Known rows, with every step that occurs
megi labot: [ 1.00 -0.86 -3.19 -2.00  0.85 -4.79  3.27 -0.22  1.72  1.46 -1.47  0.22
 -0.02  3.15  1.38 -0.15  0.48  1.50  0.44 -0.63  1.97 -4.72  1.65 -2.55]
kibik labot nune: [ 3.05 -2.06 -3.37 -3.64 -4.92 -4.21 -0.32  4.53  3.23  1.01 -1.82 -2.85
 -0.74  3.11 -4.28 -0.11 -1.37 -0.17  2.91  1.84  1.67 -3.65  3.49 -4.82]
buve megi labot nune tigitu geded: [ 5.20 -2.31 -5.12 -5.36  1.07 -4.87 -0.04  2.96  4.06 -1.35 -0.96  5.89
 -2.39  1.96  1.18 -1.73 -0.59  2.75  0.18  3.67  4.37 -3.57  5.14 -0.33]
labot nune tigitu geded buve megi kibik: [ 3.39 -4.38 -6.01 -5.25  1.83 -3.99 -1.77  3.12  1.41 -0.41  1.88  5.59
  0.64  0.88 -2.18  1.15 -1.95 -3.81  0.40 -2.15  5.75 -4.53  5.53 -0.63]
kibik labot megi buve geded tigitu: [ 3.28  1.22 -2.45 -3.69 -0.93 -1.86  2.85  4.64  2.92 -0.45 -2.24  0.85
 -1.24  5.74 -1.75 -3.88 -4.81  1.40  1.38  0.64  2.42 -8.46 -4.40  0.33]
labot nune geded tigitu kibik megi: [-0.90 -1.89 -4.43 -2.40 -1.18 -4.26 -0.20  2.06  4.97  3.22  0.36  3.98
 -1.49  2.78 -5.68 -3.57 -2.13 -0.23 -0.06 -0.91  7.83 -1.42  0.80 -0.36]
geded megi: [-0.49 -4.29 -1.76 -3.82  2.76 -0.70  4.10  0.18 -0.10  3.89  0.86 -0.20
  0.00 -0.73 -0.17 -1.88 -3.88  2.84  0.11 -1.78  0.58 -1.35 -0.13 -3.74]
buve megi kibik: [-1.32 -4.56 -3.97 -3.14  2.25 -4.22  0.06  0.75  1.24  2.41  2.20  1.64
  0.06 -0.56 -1.39  0.08 -4.47 -4.84  0.27 -3.17  3.51 -3.49  3.68 -1.13]
tigitu geded megi: [ 1.15 -4.46 -0.97 -4.26  3.31 -0.23  3.77  1.44  0.27  2.08  1.46  2.57
 -0.07 -2.29 -0.27 -2.93 -3.76  4.89 -0.28  0.72  0.07 -1.52  0.97 -3.11]
tigitu kibik megi: [-1.35 -3.53 -1.96 -0.20  2.88 -2.73  0.18 -1.20  4.08  2.61  0.94  4.52
 -0.13  0.55 -5.04 -2.09 -2.64  0.96 -2.23 -0.67  7.55 -1.54  1.82 -1.93]
labot megi buve geded nune tigitu: [ 7.02 -2.05 -4.82 -3.67  0.46 -0.46  0.37  0.63  7.20 -1.59 -2.44  4.79
 -1.18  6.59  1.28  0.29 -2.60 -0.65 -0.64  1.81  5.01 -5.60 -2.68  0.06]
geded nune tigitu kibik labot megi: [ 4.52 -3.05 -5.47 -0.26  1.25 -3.79 -2.13  1.41  5.12  1.95 -2.99  2.23
 -0.48  4.59 -2.65 -1.76 -2.98 -0.26  0.49  2.51  5.50 -6.14  1.79 -3.20]
geded buve megi labot nune: [ 1.60 -2.33 -5.06 -5.64 -0.11 -6.73 -0.04  4.19  1.60 -0.21 -0.69 -1.39
  0.32  3.04 -1.40  0.46  1.37  1.85  1.21 -1.47  2.75 -4.90  6.06 -2.98]
tigitu geded nune labot megi: [ 3.88 -2.87 -0.11 -2.53  0.47 -2.12 -1.24  2.42  2.91  0.15 -1.68  1.75
  0.05  4.68 -1.23 -0.50 -0.79  1.43  2.00  3.57  1.85 -6.21  1.34 -1.20]
tigitu kibik megi labot nune: [ 1.85 -3.36 -5.09 -3.80 -0.51 -7.08 -0.33  2.27  4.06  0.98 -0.84 -0.16
 -1.55  3.53 -4.07 -2.78  1.03  0.92  0.23 -1.89  6.85 -3.14  5.75 -4.89]
tigitu kibik labot: [ 0.63 -2.59 -3.82 -0.14 -1.51 -2.99  0.23  0.92  4.06  2.70 -1.76  1.15
  2.19  0.65 -4.48  0.31 -1.39  0.28 -0.03  1.58  3.18 -4.22  0.75 -3.33]
kibik labot nune geded: [ 2.02 -0.46 -4.12 -4.61 -7.45 -4.51  0.49  3.76  3.45  0.97 -1.53 -0.21
  0.50  0.25 -3.23 -1.42 -0.36 -1.70  4.01  2.47  0.62 -3.42  1.15 -1.22]
tigitu kibik labot nune geded buve megi: [-1.00 -2.48 -5.49 -4.79 -1.03 -4.86 -1.38  3.79  2.34  0.14  0.20  2.61
  4.07 -1.75 -4.06  0.87  0.00  0.95  0.87  0.39  2.66 -4.91  3.61  0.90]
geded megi kibik labot nune tigitu: [ 6.31 -4.19 -8.40 -5.64 -2.19 -3.70  0.30  2.04  2.94  1.46 -1.34  1.79
 -2.34  3.65 -1.64 -1.77 -2.48 -2.63  2.91 -0.64  6.48 -4.07  3.58 -4.29]
buve geded: [-1.04  0.79  0.40 -3.64 -0.62  0.03  2.37  1.89  2.28  0.07  1.37  1.22
  0.19  0.47 -0.89  0.07 -1.38  0.16 -0.07 -0.04  0.39 -5.04 -3.91  0.80]
tigitu kibik megi buve: [ 3.52 -4.84 -1.16 -1.07  3.10 -3.25  1.74 -1.40  6.02 -0.35 -1.73  5.08
  1.18  1.24 -4.69 -3.13 -3.54  1.12 -3.71 -0.55  7.35 -2.18  1.67 -3.04]
buve megi labot: [-1.14 -2.25 -4.61 -3.52  3.04 -6.42  2.31  0.27  1.40  0.80 -0.40  0.05
  0.07  1.33  2.00 -1.08 -1.21  3.08  0.49 -0.25  2.33 -5.47  4.31 -0.98]
buve geded nune tigitu: [ 3.82 -1.13 -5.35 -3.38 -1.54  0.73  0.63  0.38  7.09  0.01 -0.70  4.28
 -0.78  5.95  1.80  3.35 -1.31 -0.96  0.04  1.83  3.98 -4.11 -3.66  1.20]
kibik megi: [-0.48 -2.23 -0.86 -1.03  1.81 -1.90  1.70 -0.78  1.92  1.12  1.29  2.95
 -1.31  1.50 -2.92 -1.90 -4.32  1.71  0.45  0.68  5.34 -2.49  1.67 -1.48]
tigitu geded buve megi kibik: [ 0.45 -4.21 -3.72 -3.46  3.06 -2.92 -0.45  2.28  0.15  0.17  2.82  4.74
  2.38 -0.98 -2.51  1.48 -2.80 -2.89 -0.12 -2.33  3.27 -4.82  4.13 -0.34]
tigitu kibik megi buve geded nune: [ 2.31 -4.41 -3.42 -2.95 -0.72 -0.26  0.20  1.22  8.82 -1.68  0.24  2.54
  1.95  3.74 -3.63  1.02 -1.91  0.44 -2.12 -0.24  4.22 -4.53 -2.46 -1.57]
nune geded tigitu kibik: [-2.00  0.01 -3.55 -1.07 -1.77 -2.98  0.95  1.57  5.29  5.75 -1.51  4.08
  0.66  2.23 -2.60 -0.32 -0.43 -1.86 -1.76 -0.74  3.49 -0.83 -3.97  1.48]
labot megi buve geded tigitu: [ 2.46  1.49 -1.03 -3.65  0.49 -1.49  2.90  4.22  3.01  0.29 -1.65  1.58
 -1.78  5.73 -0.83 -3.46 -4.33  0.85 -0.11 -0.45  2.34 -6.58 -5.19  1.11]

Rows
[ 5.71 -2.93 -8.59 -5.16 -1.60 -4.36 -1.56  2.94  2.90 -0.45 -1.33  3.54
 -0.40  4.04 -2.15  0.96 -1.32 -2.72  2.48  0.08  6.83 -5.68  4.65 -1.73] => geded buve megi kibik labot nune tigitu
[ 8.60 -4.57 -4.80 -1.40  1.68 -3.92 -0.31  0.57  7.32 -0.94 -5.16  3.63
  0.75  5.14 -2.46 -2.51 -3.77  0.17 -1.53  2.25  5.84 -6.06  1.48 -4.05] => geded nune tigitu kibik labot megi buve
[-1.85 -1.95 -1.68 -3.00  3.56 -2.18  0.64  1.88  0.34  0.61  1.11  2.55
  2.89 -0.16 -0.89  2.96 -2.19  2.54 -0.77  0.00  1.31 -4.03  2.16  1.24] => geded buve megi
[ 0.89 -2.74 -4.93 -5.62 -0.44 -7.64  0.11  3.68  2.82  0.76 -0.81 -2.45
 -1.55  2.68 -0.69 -1.39  0.09  1.48  1.19 -0.73  2.56 -3.86  6.32 -3.38] => buve megi labot nune
[ 4.31 -3.70 -0.40 -1.91  2.39 -2.48  2.93 -0.98  4.52 -1.57 -1.57  3.83
  0.18  2.11 -3.12 -2.99 -4.89  1.84 -1.67  0.51  5.54 -3.08  1.53 -2.70] => kibik megi buve
[-0.59  0.94 -6.32 -5.58 -3.98 -6.09  1.74  4.85  3.09  2.80 -1.35  0.03
 -1.93  4.43  0.10 -2.37 -1.27  0.08  3.09 -0.14  2.02 -3.81 -0.01  1.86] => buve megi labot nune geded tigitu
[ 0.23 -1.74 -2.51 -2.95 -2.75  1.09  0.60  2.30  6.14  0.18  1.14 -0.20
  1.03  4.05 -0.76  3.93 -1.45 -0.25  0.14  0.64 -0.09 -4.26 -3.99 -0.37] => buve geded nune
[ 3.14 -2.49 -5.09 -5.18  1.33 -3.36 -1.20  4.25  1.69 -2.27  0.06  4.87
  1.68  0.51 -1.83  1.29 -1.65  3.70  0.94  3.30  3.42 -5.71  5.24  0.47] => kibik labot nune tigitu geded buve megi
[ 1.84 -2.91 -4.84 -7.53 -1.10 -4.95  2.35  3.87  1.18  0.56  0.18 -3.10
 -1.35  2.16 -1.04 -3.34  0.69  2.26  1.86 -2.96  2.08 -4.88  3.04 -5.04] => buve geded megi labot nune
[ 4.97 -1.52 -7.46 -5.61  0.54 -5.42 -0.01  2.02  3.03 -0.32 -2.23  3.65
 -1.13  5.11  0.94  0.91  1.05  0.77  0.82  0.01  6.17 -4.70  4.31 -0.91] => geded buve megi labot nune tigitu
[ 5.05 -1.24 -4.09 -3.95 -1.56 -2.91  0.04  1.43  4.76  1.76 -2.28  3.16
 -2.99  5.13  0.03  0.93 -0.79 -1.75  0.26  1.31  5.13 -1.29  1.28 -1.39] => labot nune tigitu
[ 2.22 -3.08 -4.99 -1.56 -2.65 -3.19  0.92  1.28  1.55  1.43 -0.22  0.16
  0.98  1.29 -3.44  0.05 -3.58 -3.80  3.10 -0.55  2.74 -6.12  2.31 -4.05] => megi kibik labot
[ 0.72  0.98 -5.95 -4.64 -4.67 -5.44  2.20  4.00  2.95  2.29 -1.05  1.03
 -2.56  5.43 -1.65 -3.40 -1.38  0.02  3.52 -0.31  4.13 -3.85 -0.51  0.65] => kibik megi labot nune geded tigitu
[ 2.44 -2.28 -3.58 -5.11  2.72 -2.94 -0.98  3.79  1.91 -1.34  0.66  5.66
  1.13  0.50 -0.89  1.55 -1.16  3.09 -0.43  2.19  3.13 -3.88  4.41  1.34] => labot nune tigitu geded buve megi
[-1.34  2.35 -1.46 -3.32 -1.63 -0.19  3.07  3.91  2.40  2.42  0.32  1.03
 -1.67  4.99 -0.29 -0.23 -2.79  0.37  0.83 -0.33  1.17 -4.91 -6.29  2.31] => buve geded tigitu
[ 1.15 -1.02 -1.67 -3.15  0.89 -2.76  0.30  2.66  4.79  2.08 -2.63  3.52
  0.76  4.41 -3.68 -2.74 -0.14 -0.33 -1.92 -1.31  5.36 -5.92 -3.85  0.65] => nune labot megi buve geded tigitu kibik
[ 3.31 -3.79 -2.21 -1.38  2.67 -3.22  2.02 -0.29  6.08  0.51 -2.20  4.99
  0.19  3.57 -4.35 -3.40 -4.24  1.42 -3.23 -0.87  7.48 -2.49  0.15 -2.09] => geded tigitu kibik megi buve
[ 1.89 -0.84 -4.86 -3.91 -1.99 -4.52  0.06  2.34  1.91 -0.24 -0.18  4.47
  3.54  1.20 -4.88  0.47  3.43  0.30  0.76 -1.95  5.09 -4.60  2.11 -0.79] => tigitu kibik megi labot nune geded buve
[ 4.90 -5.09 -7.46 -3.91 -0.49 -2.35  1.76  1.23  0.95  0.70  0.43  3.38
  0.02 -0.17 -2.07 -2.73 -4.47 -1.20  3.22  0.04  4.45 -6.38  3.18 -4.39] => nune tigitu geded megi kibik labot
[ 2.87  1.16 -0.70 -4.91 -0.74 -1.45  2.54  3.84  2.67 -0.24 -2.20  1.73
 -0.93  6.48 -1.07 -3.18 -2.54  0.86  1.29  0.04  2.89 -8.06 -5.17  1.71] => nune labot megi buve geded tigitu
[ 4.89 -3.63 -5.11 -2.01  2.15 -1.94 -1.34  0.04  8.98  0.76 -2.84  6.27
  0.59  4.65 -1.82 -0.27 -0.79 -1.45 -3.87  0.03  7.06 -3.85 -1.92 -0.88] => labot megi buve geded nune tigitu kibik
[ 7.01 -2.71 -0.87 -1.64  1.84 -4.03  1.68  1.36  3.24 -1.48 -4.23  1.02
  0.35  2.78 -2.53 -4.21 -4.97  1.33 -0.12  2.04  2.79 -6.55  1.85 -4.11] => kibik labot megi buve
[ 2.81 -3.73 -1.81 -5.23 -3.33 -0.09  0.75  0.82  5.81 -2.86 -0.69  1.69
  2.39  4.84 -2.60  1.39  0.66  1.17  2.16  1.58  3.79 -7.55 -1.65  0.06] => kibik megi buve geded nune labot
[ 2.29 -3.17 -1.98 -1.20  2.76 -4.05 -0.30  1.10  0.16  2.95  0.46  1.53
 -1.51  2.11 -2.34 -2.40 -4.26 -6.03  0.59 -3.29  4.10 -4.55  2.44 -3.33] => labot megi kibik
[ 2.45 -1.61 -6.14 -4.31  4.10 -4.96  1.65  0.98  1.05 -1.77 -0.59  5.51
  1.48  1.79  2.29  0.36  0.39  4.47  0.01  0.87  4.00 -6.97  4.52  0.61] => nune tigitu geded buve megi labot
[ 0.35 -4.10 -6.11 -2.67 -0.96 -4.50  0.12  1.70  1.12  0.92  0.62 -0.03
  0.99 -0.27 -2.97 -0.80 -4.78 -2.83  3.05 -0.25  3.13 -6.73  4.41 -2.77] => buve megi kibik labot
[ 0.10 -0.81 -2.32 -2.17  0.43 -1.83  1.41  2.35  6.08  2.76 -1.72  3.57
  0.69  3.33 -3.32 -0.86 -1.12 -0.45 -3.48 -1.91  4.30 -3.30 -4.88  0.37] => megi buve geded tigitu kibik
[ 6.63 -2.47 -7.44 -4.09 -3.33 -4.12 -0.69  2.12  4.10  0.90 -2.29  2.55
 -2.32  4.93 -1.85 -0.05 -1.68 -4.13  2.74  0.52  6.46 -4.23  3.22 -3.19] => megi kibik labot nune tigitu
[-2.12 -1.09 -2.76 -4.02  1.28 -2.64  0.84  1.90  0.56  0.31  0.98  3.77
  3.55 -1.76 -0.82  1.73 -1.43  1.47  0.47  0.53  0.84 -4.26  1.22  3.13] => nune geded buve megi
[ 1.40  0.72 -1.88 -4.01 -0.57 -0.82  3.56  3.00  3.67 -0.33 -0.32  2.78
 -1.65  5.25 -1.94 -2.97 -4.66  1.63  0.10 -0.48  4.29 -5.85 -4.82  1.37] => kibik megi buve geded tigitu
[-0.30 -1.80 -5.79 -1.46  2.24 -5.83  2.13 -0.33  3.20  2.27 -0.61  2.88
 -0.97  4.27 -1.97 -3.18 -0.74  2.49 -0.31 -2.04  7.63 -4.87  2.17 -2.02] => geded tigitu kibik megi labot
[ 0.18 -0.47 -7.53 -5.34 -5.92 -5.47  0.41  5.56  2.76  2.79 -0.48  0.02
 -1.42  3.39 -2.43 -2.33 -3.47 -3.35  4.49 -0.40  2.63 -4.61  0.48  0.93] => buve megi kibik labot nune geded tigitu
[ 2.53 -2.49 -4.49 -4.31 -1.13 -6.63  0.63  2.53  2.80  0.22 -0.64 -1.22
 -2.39  4.13 -2.76 -2.64 -0.13  1.54  1.81 -0.97  5.32 -3.88  5.82 -4.66] => kibik megi labot nune
[ 2.97 -1.20 -1.49 -0.70  1.35 -3.94  0.21  2.33  0.45  1.45 -2.12 -0.52
 -1.02  2.54 -2.33 -3.47 -4.53  0.92  2.26  2.77  2.05 -6.87  2.10 -3.30] => kibik labot megi
[ 6.60 -1.02 -4.28 -3.92  1.33 -2.42  0.46  2.61  1.58 -2.88 -0.01  8.01
  0.94  3.78 -1.96  1.01  1.44  3.64  0.46  1.63  6.24 -5.45  3.77 -0.89] => kibik megi labot nune tigitu geded buve
[ 2.63 -2.58 -4.46 -5.86  0.28 -6.50 -0.25  5.06  1.85 -1.33 -0.19  0.42
  0.29  2.10 -1.52 -0.24  1.39  3.20  0.84  0.12  2.52 -4.94  6.76 -2.57] => tigitu geded buve megi labot nune
[-0.11 -4.93 -3.94 -5.50  1.64 -1.13  2.81  1.07 -0.51  2.18  3.30  0.78
  0.13 -1.40 -1.81 -2.58 -3.73 -3.51  1.11 -5.83  2.90 -4.82 -0.35 -3.25] => buve geded megi kibik
[-0.50 -1.01 -6.54 -2.28  0.47 -6.24  2.27 -0.25  3.40  1.96 -0.58  3.83
 -0.45  3.04 -1.76 -4.18 -0.03  1.66  0.61 -1.53  7.43 -4.89  1.48 -0.60] => nune geded tigitu kibik megi labot
